What can hang from each mark:
j722: j42 j499 j543 j638 j929
j741: j499 j543
j564: j42 j499 j638 j929
j638: j722
j42: j564 j722 j741
j949: j564
j499: j722 j741
j929: j564
j543: j722 j741

Known rows, with every way that one mark hangs from another:
j499{j722{j638} j741}: [ -1  14  32 -41   6 -35  -2 -10   3 -20  -9   1  -3   7 -13  -4  12  -5
 -15  10 -31  -8   1   0  -9 -29 -13  -8   3 -12  -4]
j543{j722{j42{j741} j499}}: [  4 -31   4   6  -4  -1   7   9   7  -1 -17 -11 -21  13  -7  44   3   3
   4  18 -20  16  -1   5 -11  -8 -17  11 -27  -3   3]
j42{j741{j499}}: [ -3   7  13  -5  14  -3   2  -8  -3 -31 -19 -10   1  -2  -1  36 -24   4
   2  -1   1  -2  -1 -24 -20  11 -17  23 -16  18   4]
j42{j722}: [-17  21  -2 -26 -17 -18 -16  12  10 -15 -16  -6  14   8 -20  -4 -28   4
   6  14 -12   4  -4  28  -4 -14  -8   0  -3  17   4]
j949{j564{j42}}: [-28   3 -15 -14  34  -6 -11  -4  43 -14 -18  -5  26   0  20 -13   1 -10
 -19  28 -14  -3  -3  -5   6 -24  -9 -20  -7  21 -15]
j543{j722{j638}}: [  1 -12 -15 -24 -22  -7   2   7   0 -28 -22  -4   0   9 -15  25  -4   5
  10  20 -15  15   3  14   3  24  -1 -22 -32  -1   9]
j638{j722{j499{j741{j543}} j929}}: [  5 -12  19 -22 -32 -14  12  21  26  -6 -18   6 -10  -2 -26  40  -1  -6
  -1  19 -24  15   0  46 -10 -40 -36 -16  -5   1   3]
j949{j564{j499{j722{j42}} j929}}: [-22  -2  -5 -17  37 -16 -31  -1  48 -14 -19 -21   8  22   3   0   5  13
 -27  19 -13  -4 -21   5   6 -32  -9  -4  14 -10 -18]
j929{j564{j42{j741} j499 j638}}: [ -6  -2 -29  -9  55 -17 -21  -5  38 -44 -19  -9  24 -25  16   6   8 -11
  -4  22   4  13  -7 -31   0   2  -2 -20 -11  27  18]
j949{j564{j638}}: [-28   8 -12 -14  29  -9 -14  -2  46 -45 -22  -8  13   3  -3  -9   4 -12
 -12  33 -13   0 -12  -4   7 -38  -9 -17 -16   9  -7]
j42{j722{j499} j741}: [-17  16  20  -7  -1  -5  -8  17  17  -4 -19 -17  -2  13  -8  29 -26   0
   8  15  -3  11  -3   9 -30 -10 -11  16 -11  23   2]
j722{j42 j499 j638 j929}: [-12   2 -16 -40 -72  26  16   7  10   8  -9  -2 -14  -4 -13   5  60   0
 -29  14 -28  28 -10   8 -18 -35 -36 -11  -1 -15   8]
j543{j722}: [ -2 -18 -10 -10   1 -15   1   9   7 -22 -19  -2   0  13 -14  38 -17   5
  12  17 -16  10   1  16   5   6  -3 -10 -26   4   5]
j638{j722{j543{j741}}}: [ 27  13  -9 -15 -17  -7   0   6  20  -9 -23   1   4 -31 -26  -1 -38  -6
  15  22 -16  -2   6  17 -12  44 -28 -25  -7  -7   9]
j564{j42 j499{j722 j741} j638}: [ -7  16   0 -10  77 -53 -15   4  15 -22 -12  10  28  -1  16   2   9 -31
 -23   9  -8   1  -6   5   8 -20  -4  -5  -1  23  11]
j638{j722{j42{j564} j499}}: [ 25 -18   0  -3 -17   0   4   8  -2   4 -21   2 -17 -13 -28  15   5  -3
  -2  18 -31  -1  -2  47 -10 -24 -34   0 -13  -1   6]
j949{j564{j499 j638 j929}}: [-29   5 -20  -8  52 -22 -27   4  55 -42 -25 -16  15  15   1   6   4   0
 -21  24  -5  11 -20  13  12 -30  -4 -13  -4   6  -6]
j638{j722}: [ 14  -5  -4 -15 -11 -13 -10  10   7 -17 -21   2  -1 -13 -23  11 -26  -1
  10  13 -11  -6  -1  30  -3  -3 -24 -15 -18   8   9]
j499{j722{j543} j741}: [  7  20  35 -21  20 -38   3 -10  23  -5  -9   7   4  -1 -11   3  -9  -6
 -17  10 -40  -8   1   3 -11 -19 -18  -9  17 -19  -7]
j499{j722 j741}: [ -4   7  38 -26  28 -43  -3  -9  10 -15  -8   3  -1  10 -11   9  -1  -2
 -13   7 -31 -13  -1   2  -7 -47 -14   5   8  -9  -7]
j741{j499}: [ -4   9   0 -19   7 -12  15  -1   0 -37 -17   2   9  -3 -17  18 -13   8
 -11  -6 -15  -3  -6  -5   7  -3 -17  31  -5  19   7]
j499{j741{j543}}: [ -3 -12  24 -15   7 -39  -2 -17  12 -24 -14   3   3   6 -11  17  -3  -6
   4  31 -26   7  -6  13  -7 -49 -22 -14   2  -7  -4]
j564{j499 j638}: [-10  11 -24  -7  35 -25 -24   4  19 -37 -20  -1  17   1 -19  15   2  -7
   2  13  -1  10 -31   4   7 -12  -5  -5 -15   9  23]
j741{j499 j543{j722{j638 j929}}}: [  2 -19   5 -41 -33  -5  35   2  -5 -52 -23   4   3  14 -10  39  -7  -3
   0  26 -11   9   4   5   8   5 -18  -5   2  -1   2]
j543{j741}: [ -2  14 -20 -25  13  -8   0 -12  13 -22 -17  -7   8 -17 -17   1 -10   4
  19  26  -8  -4   1 -30 -17  21 -13  -1  -1   0   7]
j543{j722 j741}: [  4  -9 -14 -19   2 -11   8   2  10 -25 -22 -10  -1  -1 -20  27 -22   5
  27  30 -10   8  13 -13  -9  45  -3  -4 -18  -5   5]
j499{j741}: [ -7   2  19 -10   4 -37  -7 -11  13 -16 -13   0   3   1 -19  15  -3   1
  -3  11 -29  11  -5  17  -6 -36 -19  -2 -12   0   0]
j929{j564}: [ -6  -9 -22 -24  15  -6 -10 -10  36 -40 -16  -8   9 -20 -12   2   8  12
   2  23 -16   7  -9 -23   1 -18  -9 -17  -4   8   9]
j42{j564{j499 j929} j722}: [ -5  19 -10 -14   5 -27 -21   6  -3 -13 -27 -11  20  20 -25  28 -21  15
  -3  12 -19  11 -11  82  -5   1   3  -3  14  10   0]
j543{j722{j42 j929{j564}}}: [ -3 -28 -13 -22 -46   2   0   8  15 -18 -14  -9  -7   0 -13  29   6   9
  -2  18 -19  21   4  11   1  -8 -17 -18 -14 -14   3]
j638{j722{j499 j543}}: [ 21   4  -3  -4  -6  -5  11  18  32   4 -22   7  -3 -19 -24  18 -19  -5
   1  17 -27   8  -4  32  -9   9 -31 -15  -9   1   9]
j543{j722{j499}}: [ -4 -23  -6  -4  12 -11  15  18  20 -11 -20  -1  -8  17 -15  50  -1   7
   5  18 -24  18  -4  17   2  -9  -5   3 -24   7   6]
j949{j564{j638{j722{j499 j929}}}}: [-24   3  -6 -17  10  -4  -5  13  53 -37 -23  -5   6   1 -11   3   6 -15
 -15  31 -15   5  -7  16   4 -41 -19 -19 -17  10  -6]
j638{j722{j42{j741} j499 j929}}: [ 10 -13   9 -12 -44  10   2  19  12   8 -16  -4 -20 -10 -17  31   1  -4
  -5  10 -14   9   1  28 -23 -24 -43  -4 -13  -3   5]
j42{j564{j638}}: [  5  10 -21  -8  30 -12   3 -13 -12 -40 -24   9  14  -8 -18  23  10 -10
   1  23 -26  -3  -4  37  -4 -18  -5 -16 -10  11  10]
j722{j42{j564{j499 j638 j929}}}: [ 10  -5 -23   1  14 -13 -17 -15 -14 -16 -19  -5   0  -4 -11   6  20   0
 -16  14 -22   3 -13  34  -4 -24 -18  -2   2  -9   7]
j722{j42{j741} j499}: [  0 -14   5   7   6  10   1  -4   9  12 -12 -10 -22  -1   0  20  24   1
 -10  15 -20   7 -13 -15 -27 -39 -32  21 -10  -1   4]

Rows:
[  3 -24   8   3   8   8   5  -9   9   6 -13  -9 -23   2   4  22  24  -3
  -5  29 -18   5 -14 -19 -28 -47 -34  13  -1  -6   0]	j722{j42{j741{j543}} j499}
[  7   7  -5   2  45 -51 -19  13  16 -21 -19   9  25 -16   3   6  -7 -33
 -11  12  -6  14  -1  36  10  -3 -15 -15 -22  28  17]	j564{j42 j499{j741} j638{j722}}
[  7 -17   3  -5  -8   3 -16 -21  -9  -9 -12 -11 -10  -4   7   4   0  -3
   4  28  -6  -7  -7 -19 -23 -25 -31  -6  -3 -12   0]	j722{j42{j741{j543}}}
[-17  24  -5 -34 -28  -7   1  19  16 -11 -19  -6   5   9 -24  -5   1   1
  -2  18 -19  17  -7  26 -10 -12  -8   1  -7  18   8]	j42{j722{j499 j638}}
[ 10 -12   3  -6   5 -27  -6 -16  -8 -14 -25   0  12  14 -29  48  -1   6
  10  27 -33   9 -17  52  -6  -5  -5 -17  -3 -11   0]	j42{j564{j499{j741{j543{j722}}}}}
[ -3  39 -15 -36 -42   9  25   1  32 -10 -16   4  20 -25 -17  16 -15   1
  -7  12 -19  16   4  -9 -19  49 -27 -17  20 -15   4]	j722{j543{j741{j499}} j929}
[-12  20  -1 -58 -17   0   1   3   5 -20 -10   5   6   6  -7   6  16   0
 -16   7 -15 -10  -3  -8 -10 -16 -11 -23  14  -7   2]	j499{j722{j638 j929}}
[-25  -1 -18 -28   0   5  20  18  54 -29 -14   2   0  -8 -13  39  42   1
 -18  17 -20  29 -11  -3  -7 -52 -20 -11   3  14  13]	j722{j499 j929{j564{j638}}}
[ 22   4   2 -14 -63  10  -6  10  11   8 -17  -2  -6 -26 -15  11 -24  -7
  -2  12 -14   7   7  29 -23  18 -45 -31  -6 -18   4]	j638{j722{j42{j741} j543 j929}}
[-21   0  -9 -35 -32  -7 -11   2  41 -21 -12  -7  14  -6 -21  31  13  14
  -8  11 -16  25 -16   5  -5 -25 -17 -24   5  -6   7]	j722{j929{j564{j499{j741}}}}
[  3  -3 -17 -22 -30  13   9  -2   3   3 -13  -5 -18  -7 -13 -14  51   0
 -19  20 -30  15 -14  -4 -13 -27 -27   3 -10  -8  10]	j722{j42 j499 j638}
[-14  -2 -14  -8  33 -16 -18   5  44 -44 -24 -13   1   0   3 -10   2 -10
 -24  26 -10   2   1  24   9 -38 -18 -17 -10   7  -9]	j949{j564{j638{j722{j42}} j929}}
[  4   0  15 -22  20  -5 -13 -12  -6  -7  -8  -5  -8   3   5  -2   0  -1
 -10   8 -13 -27  -4 -27 -18 -29 -19   7  10 -11  -3]	j499{j722{j42{j741}}}
[ 16  15 -20 -15 -41  20  18  -5  20  18 -14   0  -9 -22 -11 -23  39  -6
 -24  24 -41  22 -13  -3 -19  14 -34 -16   1 -24  10]	j722{j42 j499 j543 j638}
[ -3  29 -33 -54 -71  21   9  -2  43 -23 -17  -1  20 -32 -12  -5  18   2
 -14  22 -24  31  -3  -4 -13  38 -20 -65   9 -20  12]	j722{j543 j638 j929{j564}}
[  1  -5   1 -21 -29   0   9  27  24  -3 -19   5  -7  -6 -26  37  -2  -1
  -3  10 -18  11  -3  40  -8 -24 -32 -12 -10   8   8]	j638{j722{j499 j929}}
[ -7  -2 -37 -14  53 -21 -17  -2  41 -44 -17  -4  27 -26   8  -4  15 -10
  -8  22  -5  13 -11 -21  11  -7  -2 -21  -7  27  19]	j929{j564{j42 j499 j638}}
[ -9  11  -1  -3  30 -44 -23   0  21 -35 -18  -1  13   3 -24  17   3 -10
  -2  13 -12  19 -25  16   4 -24  -9  -1 -18   2  19]	j564{j499{j741} j638}
[ -4 -12 -10 -18  29 -31 -17 -11  45 -56 -19  -9  11 -14 -17   8  13  -1
   2  33 -12  17 -20 -14   6 -29  -9 -20  -4   0  15]	j929{j564{j499{j741{j543}} j638}}
[-28   2 -22 -10  57 -16 -12  -1  46 -20 -20  -8  23   5  32  -5   2  -4
 -30  22  -9   3   5   9   8 -27  -6 -18   3  25 -18]	j949{j564{j42 j929}}
[ -6  -4 -18  -1  82 -25  -5  -7   7 -19 -16  -1  18  -2  57  28  -8 -11
 -16  16  10   3  21   2 -12  -7  -7 -19  12  38  -3]	j564{j42{j741{j543}} j929}
[-29   6 -14 -11  28 -13 -27   0  51 -36 -23 -13  19  10 -10  -2   2  -6
 -10  31  -9   5 -28  -1   9 -27  -6 -14 -14   2  -3]	j949{j564{j499 j638}}
[-10   9  -2 -13  29 -16  -9   2   2  -9 -16  -1  25  -2  35   5 -27 -21
   3  27   5  -1  15   2 -16   0  -9 -17   0  39  -2]	j564{j42{j722 j741{j543}}}
[-15  26  -3 -34 -46  -5  -2   8  -8 -12 -22   0  21   9 -30  26 -13   3
   0  16 -26   9   1  74 -14 -11  -9 -17   9   9  -2]	j42{j564 j722{j929}}
[ -7  -8  16 -12 -44   0  21  -1   7  19 -10   3 -14   2 -24  39  51   0
 -30  12 -50  26  -7  49 -22 -66 -39   5   9 -17  -5]	j722{j42{j564} j499{j741} j929}
[-17  21   1 -28 -35  -1  12  17   5  -1 -22   2  13  14 -32  39   3   3
  -7  18 -34  17  -4  74 -17 -27 -11  -5  10  14  -2]	j42{j564 j722{j499 j929}}
[  7  24 -16  -7  18   3  27   1  47   9 -18   2   4 -20 -16  13   2   0
   0  28 -31  16  -8 -18 -22  27 -21  -4  11  -8   8]	j722{j499 j543{j741}}
[  5  25  -4 -50 -42  11   3  -4   7   2  -7   4   3  -9  -4 -18  18  -6
 -27  10 -27  -8  -1  -9 -15   2 -26 -30  24 -32   0]	j499{j722{j42 j543 j638 j929}}
[ 24  23  -8 -18 -55  19   4 -19  -5  -5 -17  -9  -3 -30  -2 -24   2  -7
 -16  12 -19  10   1 -20 -26  55 -34 -14  -7 -25   8]	j722{j42{j741{j499}} j543 j638}
[-27   3  -6  -8  36  -3 -15  -7  40 -14 -19 -11  22   0  28  -3  -6 -11
 -15  29  -7  -2   1 -15  -6 -14  -9 -19 -12  22 -16]	j949{j564{j42{j741}}}
[-18   2 -14 -10  42 -20 -15   8  48 -49 -26 -10   5   3   3  -2  -5 -10
 -21  26  -8   3   1  24  10 -34 -13 -19 -10  12  -8]	j949{j564{j638{j722} j929}}
[ 13 -10  16 -45   0  -8  24 -16 -15 -44 -15   5  -3   6  -2  -4   5  -6
 -14  24 -16 -24  -4 -24   3 -21 -25  12  25  -9  -3]	j741{j499{j722{j42 j638}} j543}
[ -8 -13  19  -7  24 -25  17  -1  29  -8 -14   4  -8  11 -14  34  20  -2
  -5  28 -33  16 -15  10 -10 -61 -22   6   1   4   0]	j722{j499{j741{j543}}}
[ 13 -28  -2   4 -15  -5 -10  -4 -15  -6 -22 -13  -9  11 -13  42 -11   6
  11  19 -18   8  -2  25 -10  16 -10  -5 -26 -13   2]	j543{j722{j42{j564{j499} j741}}}
[-25  28  13 -34 -52  10  -1  22  14  -7 -18 -16   0  12  -9  29  -6  -1
   0  14  -2  25   2  16 -36   0 -15  -7  -9  16   4]	j42{j722{j499 j638 j929} j741}
